Each row was made from one walk, in order. Every step used is in the known rows, and no mark comes twice. Write each row's walk.
Known rows:
tato > tosa: [ -3   9  -2  42  -3 -19 -30  -8   7   7 -17  10 -20  14 -26  28  24  12
  29 -17 -15 -12   3 -24  15 -25]
manen > gazi > lugav: [ 22 -76  65  31  -3   1  12  -9  29 -10   9  21   9 -19  -3  -7 -35   5
  23  -2  -2  13   9   9  -3  29]
puzutok > gazi > lugav > gifo: [ 49   1  43 -12 -17   2  -7  -9  41  13  27   5  17 -26  -9  20 -28  10
  -3 -48   5   4   2  15   5  38]
manen > gazi > lugav > gifo: [ 27 -57  69   8   4  16  20  -6  32  -4  27   7   3 -51  -2  14 -48   8
   0  10  21  10  -5  10 -14  13]
tosa > tato > tezu > gifo: [  5 -25 -58 -12 -15 -16  18   2 -26   6 -10 -22  -3 -10 -12  -6  18  -3
  11  36  -3 -22   8  10 -10  14]
gifo > lugav: [  3 -25  40  -5 -11  26 -21 -17 -12  -2  -5   7  11  11 -28 -16 -15  -5
  -2   1  -3  -1  -1 -16  15 -10]
fizi > tezu > gifo: [-12 -10  -9  -3  -6 -34   8  10 -43   6 -20   6 -24   6 -11 -38  22 -12
   6  13  24 -37  25  -4   7   4]
gazi > lugav: [ 12 -27  66  21  -2   7   8 -13  34   0   7  10  -5   0 -16   1  -5   7
  28 -21 -12   5   2 -14  -2  25]
tezu > fizi > lugav: [-10  52   9 -17  16  22 -49  14  25 -49   4  14  26  43  20   5 -42   3
   3 -31  -9   9  -9  -1  14 -24]
lugav > gazi > gilu: [ 14  31   5   2   7  -4   3  -5 -39  -4  -3  -1 -15 -18   8  71  17   4
  -9 -23 -15  -2  17  -6  10  30]
tosa > tato > tezu > gifo > lugav: [  3 -40 -39 -26 -19  -1  17 -12 -33  20 -11 -18  10   1 -21 -12  -5 -10
  11  44 -12 -13  -3  10  -4  15]
gilu > gazi > lugav > fizi: [ 23  -5  19  36  15   5  17   5  12   1  17  -5  -6  -4   7 -24  13  11
 -18 -18  -6  27  -7  -3 -11  13]
gifo > lugav > fizi > tezu > tato: [-44 -10  25 -17  -4  10  -6   3 -13  37 -12   0 -18  14 -16 -18  28 -12
  -5  19   8   8 -10   3  -5 -30]
tato > tezu: [-47  13 -57   3 -16  -8   3  -9  11 -17  -6  -4  -1  19  -3 -30  42   0
   8   0  -7  -6   3  -8  -4  -4]
tezu > gifo > lugav > gazi: [ 65 -36  -4  13  17 -14  12  -5 -76   4 -18  -3  35   5 -17  -2 -64 -13
  -1  37  -1 -26   8  -2   8  39]
tosa > tato > tezu: [-12 -15 -70 -17 -29   5   5  -8   1   0   3 -17  -9  -3  -5  15  50   0
   7  11 -12   0   1   3 -10  -4]
puzutok > gazi > manen: [ 55  11  39  14 -26 -12 -17  18  18   5   2  11  21  -9  -2 -29  -7   6
 -28 -64   4 -23  26   1  33  11]
fizi > lugav > gifo: [ 13  35   6  -5  22  43 -38 -23  23 -37  25   1  11 -25  15  49 -22   4
 -34 -12  25  -8 -14  -3   0 -40]
manen > gazi > lugav > fizi > tezu > gifo: [  3 -73  48  23  -4 -23  40  -7  22  35 -12  11  -4 -46   5 -30 -30  -5
  15  41  21   8  12  24 -11  32]
manen > gazi > lugav > fizi: [ 14 -66  55  38  -4  10  18 -11  55  17   2   8   8 -48   2  -3 -32   6
  11  22   7  25   1  14 -10  15]
tosa > tato: [ 36 -29 -11  -8 -19  18 -15   4  -6   2   6 -13 -14 -19 -17  38  30   2
  -2  -2   0  -8  10  -3  -1 -16]
tezu > gifo > lugav > gazi > gilu: [ 29  -6  51  -6  15  -9  17 -10 -77  16 -20  -2  10 -10 -17  19 -52  -8
  -5  20 -10 -19  14   1  17  45]
fizi > tezu > gifo > lugav: [-14 -29  17 -18  -9 -21   9  -8 -53  19 -20  11  -8  17 -19 -48  -5 -19
   6  25  17 -28  15  -5  13  11]
tezu > fizi > lugav > gazi > gilu: [ -3  83   5 -26  28  14 -31   4 -12 -39   4  12  20  26  38  62 -42   4
  -2 -41 -28  20  -4   6  17  11]

Which walk is each row?
[-22   0 -13   9  -8 -19  12   6  -7  37 -28  -9 -22 -31  -6 -26  25  -9
 -12  40  35 -21  15   6  -1 -10] -> lugav > fizi > tezu > gifo
[-35 -11   7 -15 -25  18  -5 -23   5  41 -14   2  -5 -13 -11 -19  22 -12
 -12  26  12  12  -6  -5   8 -23] -> gifo > lugav > fizi > tezu
[ -3  -3  -6  19   7 -13  25   1   2  12  16   2 -22   3  15 -34  42   3
 -15 -17  -3  27  -3  -2  -9  13] -> gilu > gazi > lugav > fizi > tezu
[ 44  15  24  35  18  -5   6  37 -35 -29  18   0  -9   8  11 -55  17   8
 -56 -49   8 -13   8 -23  13 -21] -> gilu > gazi > manen
[-24  32 -76 -43 -10  16 -20   0  19 -26   8  -7  18  33  24  19   6   0
  11  -2 -27  19 -17  14  -5 -12] -> tosa > tato > tezu > fizi > lugav
[-24  18 -69 -46 -25   2  -2  22   6  -8   3 -17  -1  24   3   3  23   1
  18   4 -19  10  -8   7  -7  -7] -> tosa > tato > tezu > fizi
[ -8  69 -72 -10  18  -9   3   7  12 -41   5   2  43  41  53  -8 -26   1
  -6 -17 -29   7 -15  -2   7   5] -> tato > tezu > fizi > lugav > gazi > manen
[ 34   4  30   8  26   8  18  10 -14 -20  44  -6 -12  -8   2  -9  -3  14
 -28 -29   9  12 -13  -8 -14   8] -> gilu > gazi > lugav > gifo
[ 17 -27  50  13   1  10   2  -4 -17  32 -29 -11  16 -27 -31 -33 -49  -7
 -14  54  19 -16   2   2   6  -3] -> tezu > gifo > lugav > fizi
[-19  49 -73 -65  -2  28 -13   2  23 -23  25 -19  12   0  24  37  -6   3
  -8   9  -5  16 -29  16 -13 -26] -> tosa > tato > tezu > fizi > lugav > gifo
[-14  12  28  36  22 -29 -29  27 -24   0 -10   7 -37  48 -30  26  32  10
  37 -27 -18 -18  -3 -11  -3 -30] -> tezu > tato > tosa
[ -6 -15  33   6 -14  37 -14 -18  16  28 -14  -6  14 -21 -24 -10 -12  -4
 -18  29   6  12 -10  -8   8 -25] -> gifo > lugav > fizi
[-40   4   4 -13   4 -24  -7  30 -39  -6   0  11 -45  46  -9 -13  67  -9
  11 -23  11 -19  12  -2  -8 -20] -> fizi > tezu > tato
[-56  81 -56 -46  13  18 -18   3  33 -44  16  -6  21  27  32  -7 -20   3
  -7  -4  -2  12 -28   6  -6 -26] -> tato > tezu > fizi > lugav > gifo
[ -25   63 -114  -16   15   -5  -10   -5    2  -49    3    2   42   55
   45    8  -18   -2   13   -7  -32   17  -15    8    0   13] -> tato > tezu > fizi > lugav > gazi
[-48  13  -5  -3   0 -10  -1  23  -1  26 -11  -5 -40   2  -3  -2  64  -5
  -5   7  20  -3   4   6 -15 -35] -> lugav > fizi > tezu > tato
[-55  23  -9  17   3 -31  -9  15   2  42 -20   1 -52   9  -9  16  69   1
  19   6   4  -2  -4  -1  -8 -42] -> lugav > fizi > tezu > tato > tosa
[ 20  -6  70  -3   6  22  15 -10  39   4  27  -5 -11 -38 -16  25 -21  12
   1 -11  14   3 -12 -12 -12   7] -> gazi > lugav > gifo
[-59  48 -54 -28 -12  -9  -3  24  16 -27  -6  -4   7  48   6 -43  11   2
  20  -5 -15   7  -7  -3   0  -7] -> tato > tezu > fizi
[ 51  19 -65  29  28  13 -30 -30 -15 -44   8  10  38  12  34  66 -22  -3
  -9 -13 -13   0   2  -1   6   5] -> fizi > lugav > gazi
[-10 -25  43  12  -3 -19  36 -12  30  48 -17   0 -17 -32  -6 -18   2  -1
  19  25  11   0   5   4  -9  25] -> gazi > lugav > fizi > tezu > gifo
[ 74   3 -14  33  10 -10  15  13 -27  -8   3  -4  15 -20  15  25  -9   3
 -27 -15   1 -21  14 -21   9   8] -> lugav > gazi > manen
[-14 -65  34  19 -13  -4  27 -15  45  29  -1  16  -8 -40  13 -11   0  -2
  15  21  12  27   5  18 -10  16] -> manen > gazi > lugav > fizi > tezu
